Each row was made from one path, in order. Every step used is in the known rows, and no mark comes twice. Write each row's path.
Known rows:
sezok, kabi:  -2  -6   1   0   1  -1  14   2 -11  -2 -21   0   9  20   2   2  -3   4   0   9  -5   5 -11   0  -6  -2 -26
muli, kabi:  20  -1  -5  -2   6   2   0  -5  -1   3   3  12   5   6  -1   4  -6   0  23  10  -8  -1 -11   0  -1   0  -5
samu, kabi, kamop, piru, muli:   0  -8  -9   7   1   4  -7   0   3   6  22 -22 -17  -2  15   4 -13   1 -21  13 -20 -10   8  26 -28 -19 -15
piru, sezok, kabi, samu:   0 -19  18  -2   5   7  14  -3 -13   8  -2  -3  18  33  -3  14   1   8   5  11  -6   9  -2 -26 -11  -7 -32
nago, piru, muli, kabi, samu:  21  -8  21  -2  18  11  -2 -12  -2  -3  14  -1  -7  19  -7  11  -3  -2  21  12  -6   3 -12  -6 -15 -18 -14
kulir, kabi, kamop, piru, sezok:  -1 -17 -10   8   1   8 -18  -2  -3  11  23 -11   9 -11   9   7  -7   5  -6  30  -1 -18  24  -3 -20   9 -20
kabi, kamop, piru, sezok:  -7 -17 -12   5  -4   7  -9   0   0  11  21 -14   9  -3  13   5  -6   3 -14  19  -6  -7  17  -2 -17   8 -18
samu, kabi:   2   2  -6   4   1  -9  -8   1   3  -7  11   0 -11   8   2   7  -9   5 -13 -13 -22 -19  13  -1  -8  -2  -6
sezok, kabi, muli, kamop, piru:   2   1  -8  -3  -8   7  -5   6 -17  16   1  -2  -3  11  10   4 -29  -2  12  30   7   5   2  33 -30 -13 -26
samu, kabi, muli, piru:   9   2  14  -5  -2  -5  -9   0  -4  20  11   6 -24   8   9   8 -26  -1   1   3 -10 -10   5  25 -31 -19 -11
kamop, piru, muli, kabi, samu:  17  -9  12  -5   5  16   3  -9  -7  19  15   2  -2  19  -4  13 -10   1  24  21  -6   8 -10  -1 -16 -17 -13
kulir, kabi:  11   3   4   7   7   2 -16  -3  -4   0   2   7   0 -15  -7   6  -5   4  13  20  10 -21  14  -2  -5   2  -4
muli, kamop, piru:   1   1 -17  -1  -9   9 -12   3  -8  20   5   4  -2   4   7   2 -27  -4  16  24   7   3   8  18 -10   3  -7
kamop, piru, muli, kabi, sezok:  10  -9  -1   0  20  19   1  -5   6   7  18  -7  17   4   6   6 -12   5   7  22  -7  -1  -2  11  -5  14 -18
kulir, kabi, muli, piru, nago:  19  28  20 -20   5   9 -19   3  -6  11  -3  10 -26 -17   1   4 -11  -4  25  13   7 -13   1  10 -22 -19  -3
muli, kamop, kabi, sezok:   7  -4   9   0  26  22  13   4  -2   1  -1  -1  32  -6  -1  10 -16  11   7  23   1  -2  12  -2   5  21 -17
samu, kabi, sezok:  -1  -1   1   2  16   5  -5   2   6  -9  18  -7  14   3   0   8  -8  10 -23  -7 -15 -18  16  -5  -3  19 -17
kulir, kabi, muli, piru:  15   3  20  -4   1   2 -14  -3  -8  25   6  11 -17  -7   4   8 -24  -2  17  23  11 -12   6  24 -29 -16 -10
kamop, kabi, muli, piru:  13   1  24  -9   3   9   8  -1  -9  26  -7   9 -15  -1   4   5 -21  -2  15  24   2   2  -1  23 -23 -14 -11
kabi, kamop, piru, muli:  -1  -9  -7   5   1   8  -3   0   1   9  16 -22 -11  -7  15   0  -9  -1 -14  19  -9  -2   2  28 -23 -18 -13
sezok, kabi, kamop:   3  -5  -5   0   1   0   6   8 -14  -7  -5 -10  14  -1   3   5  -2   4 -26  11 -13  -7  -7   5 -23 -14 -33
nago, kamop:   2   5  -5   0   6  -1 -21   7  -2 -16   0  -7   8  -3   5   8  23  -3  -8   1   6  24  -1  10  -4   8   3
muli, kabi, kamop, piru:  12   3 -18  -5 -11  12 -12   1 -10  12  13   0   0 -10   2   3 -14  -5  -5  28  -6  -9  -2  15 -24  -3 -19
muli, kabi, kamop:  20  -2  -9  -2   4   3  -4   1  -4  -4  14   0  11 -13   0   8  -5   2  -7  12 -15 -11  -8   5 -20 -11 -16
muli, piru, kulir:   6   8  11  11   7   9 -20  -2   2  21   7  16 -18   0   9  -1  -9  -6   6  12   4  -5 -11  13  -4  11 -10
kabi, muli:   5   5  14  -2   2  -1   2   4  -5  -5   9 -10  -8  -5   3   2  -1  -2  -5   3   3  -1  -2  23 -26 -25  -8
muli, piru, sezok:  -3 -22   4   3   5   0  -3  -7   6  26  11   3   3  13  16   5 -13   3  12   8  -3   2  12  -9  -3  13  -6
nago, piru, kulir:   4  12  11  18  19  10 -31  -4   5 -25   8   1 -23  -6  -1  -8   9 -11  -9   5   7 -13 -10   8  -5  14 -16
nago, piru, muli, kamop, kabi, sezok:   7  -8  15   4  39  23   7  -2   3 -13   2 -12  18  -4   3   6 -15   8   5  25   1  -3  11   6   0  17 -21
kabi, muli, kamop, piru:   4   4  -8  -3  -8   7 -12   5 -11  17  11  -2  -8   0   9   4 -27  -5  13  25  10   2   6  33 -26 -13 -13
sezok, kabi, samu:   4  -7  18  -6   0   8  13   0 -18   7  -9   3  12  28 -10  11  -1   3   3   9  -2   9 -10 -16 -13 -14 -28

Which path is each row?
  0 -16  -2   7  11   0  -2   1  -8 -20   3 -18  13   3   8   5   1   4 -29  12 -12 -12   1  -4 -25  -3 -40
nago, piru, sezok, kabi, kamop
 20  -7  -3   4  18   3  -9  -5   2 -18  18 -14  -4 -11   5   5  -4  -1 -10  12 -16 -13  -9  15 -26 -18 -19
nago, piru, muli, kabi, kamop
 -3   6 -14  -3  -9  10 -26   5  -6   3   2  -5  -3  -1   5   4   8  -8  -5  21  10  20   2  19 -12  13  -3
nago, kamop, piru
  0  12  -2  13  -1  16 -23   2  -1  10  11   4 -16  -6   4  -5   0  -8  -4  20   6  -6  -7  16  -7  14 -15
kamop, piru, kulir
 -1   3 -14  -4 -14  11 -13   6  -9  11  11  -8  -3 -13   2   0  -9  -5 -20  22  -2  -9   4  16 -24  -4 -15
kabi, kamop, piru
  2 -19  -2   2   4   0   4   3 -10   9   2  -7  16   7  13  10 -11   7 -19  16 -15  -5   0   0 -25  -6 -37
muli, piru, sezok, kabi, kamop
  7  29  -8 -20  -6  17 -18  10  -6   0   0  -4 -15 -22   0  -1   0  -6  -5  12  -2 -11   0   2 -18  -9  -7
kabi, kamop, piru, nago
  3  -3  14  -2  23  24  16   1  -1  -3  -5  -4  26  -8  -6   5  -3  10  -5  20  -1  -4   9  -7   7  23 -16
kamop, kabi, sezok
 11  11  17  10   8   4 -24   1   1  14  18   9 -28   2  11   4 -15  -4  -4   6  -5 -14  -6  27 -24  -6 -20
samu, kabi, muli, piru, kulir
 21  -3  14  -8   4  11   3  -6  -9  11  10  12   7  16 -13  14  -3   1  23  11  -5   4 -11 -17  -9 -12 -10
muli, kabi, samu
 17  28 -11 -21  -4  18 -18   7  -7   2   2   2 -12 -18  -2   2  -3  -6   7  18  -7 -11  -6   2 -19  -8  -9
muli, kabi, kamop, piru, nago
  6  -1   8   4  20  13 -11   0   0  -4  12  -2  23 -15  -7   9  -5  10  -2  19   9 -21  17  -6   0  22 -14
kulir, kabi, sezok
 -6 -21 -11   5   1   3   5   0 -11  13  -7  -4  17  28  16   6 -17   6  12  26  -4   7   6  -1 -10   9 -35
muli, kamop, piru, sezok, kabi
  3   0  14  -4   2  -3  12   4 -15  -7  -8 -10  -2  10   4   4  -3   1  -6  10  -1   4 -10  24 -30 -26 -29
sezok, kabi, muli
  6  26  -8 -20  -7  17 -11  11 -12   0 -10  -5 -10 -11   1   0  -1  -4  -5  17  -5  -8  -5   3 -21  -9 -20
sezok, kabi, kamop, piru, nago
  0 -13  14   2   7  -3  13   2 -10  -5   0 -15   7  15  10   6  -1   6  -5  11  -3   4  -1  14 -30 -19 -34
piru, sezok, kabi, muli
  6  12   0  13   3  15 -25   6  -5  11  18   2 -15  -5  11   1 -15  -7   5  25  10  -4  -4  34 -21  -1 -20
kabi, muli, kamop, piru, kulir
  7  -3  18  -8  -3  -1   5   1 -13  23  -8   7 -12  16  10   5 -22  -2   8  16   1   5 -10  26 -29 -18 -24
sezok, kabi, muli, piru
  6 -10  12   4  33  22  17   1   2   1   3  -9  27  -4   5  10 -16  13   8  24  -3   1  11   5   3  13 -17
piru, muli, kamop, kabi, sezok
 15  31   0 -16   1  16 -25   8 -10   5   2   4 -18 -19   1   4 -16  -5  28  25  11 -13   9  15 -23 -16  -5
kulir, kabi, muli, kamop, piru, nago
 13  10  25   8  11  16 -10   1  -3  18   4  10 -20  -6   7   1 -10  -5   7  24   3  -5 -11  26 -18  -1 -19
kamop, kabi, muli, piru, kulir
 13   6  17   3   7  -1 -11   1  -8  -5  11  -5  -8 -17  -3   8  -6   3   5  19  11 -17   9  22 -30 -23 -11
kulir, kabi, muli
  9  -4   3   1   9  -4   5   8 -13   1  -1  -3   9  13  12   9 -23   4  13  13   3   6  -2  28 -27 -25 -26
sezok, kabi, muli, kamop
  5 -14   3   5  12  -4   5   6 -10   2   6  -7  14  16  17  12 -22   8  14  15  -1   7   5  20 -26 -19 -29
piru, sezok, kabi, muli, kamop
  1 -17  10   4   7  -5  -6  -4   4  18  22  -3  -8  13  18  10 -18   6   3   3 -12  -7  18   6 -23  -4 -15
samu, kabi, muli, piru, sezok
 -7 -22   0   6   7  -3  14  -2  -6  -1 -10  -7  18  24  11   5  -1   8   1  11  -9   5   0 -12  -4   6 -31
piru, sezok, kabi
 11  -8   8   6  21  12  20  -1  -1   6  -9  -4   5  -1   7   8 -19   8  26  27  -6   7   7  11  -1  -9  -7
piru, muli, kamop, kabi
 -4  -9  -4   5   0   7   0  -4   4  13   9 -15 -15   4  13  -2  -9  -2   3  17  -3   5   0  25 -11 -10  -5
kamop, piru, muli
 17  27  23 -24   7  15  -2   4  -6  13 -13   8 -24 -12   1   3 -10  -4  23  13   0  -2  -4   8 -18 -17  -3
kamop, kabi, muli, piru, nago
